Each row comes from the steps of one path. Every step used is in the known rows, and no mark comes twice. Write the path behind each row, first mark first.
In the rows, zero is written as 128.
Known rows:
r, d, e, v, f, b: [151 114 124 124  96 132 143 176  77  73  99 163 132 124 110 111 121 190
 186 147 104]
f, b, r, d, e: [142 107 116 158 151 155 158 185 120 113 104 162 115 166 132 155 155 159
 205 179 149]
d, e, v: [159 104 126 113  90 141 129 211  84  86 118 153 116 138  96 122 124 180
 165 147 106]
r, b: [117 110 145 166 135 157 118 165 126 138 155 185  87 147  80 124 144 130
 177 118 137]
d, p, v: [154 114 144 138  98 141 140 169 126 136 157 149  89 174 115 143 168 135
 145 102 134]
b, r, d, e, v, f: [146 119 145 118 129 173 104 194 103  32 119 140 110 157 124 129  90 181
 197 134 123]
p, v, f, d: [162 115 140 131  97 152 156 136 126  94 148 166  76 147 114  95 147 133
 123 100 158]
r, d, p: [128 112 161 135 146 152 120 183 160 122 166 141 116 168 106 138 175 159
 186 139 117]
r, b, p, v, f, d: [173 132 148 162  97 152 154 108 130 133 154 164  57 164 123  97 153 108
 142  50 159]
k, e, v: [141 100 118  91 141 177 120 177 130 127 122 169 106 136 122 105 141 148
 175 151 117]
k, e, v, p: [149  97 116  92 149 177 115 175 121 169 122 143 116 155 132 129 180 135
 181 143  87]
d, p, v, e: [160 110 140 119  83 137 120 170 125 111 165 155  92 156 100 143 140 138
 125  87 160]
e, v: [146  96 137 118 111 158 127 188 123  95 136 155 114 143 103 121 138 151
 178 150 101]
v, f, b: [133  90 114 158  94 132 130 154 109 121 120 179 102 144 101 122 150 145
 160 116 102]
p, v, e: [155  95 123 119  90 164 136 165  99 108 150 170  79 144  91 128 117 130
 129 104 188]
b, r, d, p, v: [144 127 160 142 156 176 140 165 161 110 161 137  95 200 148 163 157 130
 191 129 165]
e, v, f: [141  99 141 118  93 154 103 176 108  69 136 156 105 139  98 110 113 159
 165 112  91]
f, b: [137  87 112 159 113 136 155 168 124 146 120 178 107 149 105 136 178 137
 174 155 113]
b, r, d, p: [128 116 163 148 171 167 110 183 184 103 163 134 110 194 134 164 167 146
 207 146 127]
r, b, p, v, e: [168 112 131 147  89 166 134 140 100 148 155 170  64 162 103 132 126 104
 147  51 190]

Which path is each row?
[184  94 103 158  84 148 193 139  99 186 111 157  84 184 138 147 184 111
 164 106 142]
f, b, p, v
[162 108 138 108 132 160 134 203  82 122 126 121 133 156 110 140 162 177
 194 157 100]
r, d, e, v, p
[151 112 140 108 124 160 137 203  90  81 124 147 123 139 100 116 124 189
 189 168 130]
r, d, e, v
[152 121 131 163  95 128 135 145 137 108 128 158  88 183 152 164 153 125
 162  89 119]
d, p, v, f, b, r
[169 127 152 131 108 129 166 151 167 122 164 149  94 162 126 121 196 134
 132 122 142]
f, d, p, v
[162  85 106 165  78 135 138 146 107 149 112 159  94 171 122 135 169 133
 166  83  89]
v, f, b, p
[162 109 127 133 110 132 153 189 126 104 132 158 100 141  96 107 169 170
 137 155 134]
f, d, e
[140 128 162 140 139 171 116 151 145  84 160 137  87 194 146 151 131 137
 178  90 152]
b, r, d, p, v, f
[136 111 138 139 143 166 131 155 140  62 114 159 123 154 147 135 123 146
 220 157 111]
e, v, f, b, r, d
[157 112 130 133  90 125 127 176 109  76 132 159  92 135  90  92 142 177
 124 114 123]
v, f, d, e
[155  93 135 121 121 158 124 187 115 137 137 130 123 162 114 146 175 139
 183 142  73]
e, v, p
[153 116 128 152  70 112 144 141 110 130 131 165  95 159 123 137 162 138
 142  81 111]
d, p, v, f, b
[149 125 142 158 148 152 169 150 162 131 136 151 109 191 161 169 180 122
 200 148 155]
f, b, r, d, p, v
[166 113 122 136 148 155 154 188 108 120  97 128 142 172 153 171 177 156
 223 183  97]
f, b, r, d, e, v, p
[147  98 122 134  82 130 130 160 108  88 111 171 118 128 110 116 134 153
 174 131  80]
e, v, f, b
[149 105 116 163 103 156 152 138 115 108 113 175  78 174 145 148 131 114
 166 105 148]
p, v, f, b, r
[176 118 133 106  99 130 154 195 125  70 125 150 118 126 105  97 156 178
 151 168 115]
f, d, e, v
[138 102 102 108 112 149 124 148 114 119  97 186 111 123 129  97 140 150
 171 133  93]
k, e, v, f, b
[187 103 102 134  48 116 140 172  64 106  87 147 113 152 124 128 139 171
 167  93  71]
d, e, v, f, b, p
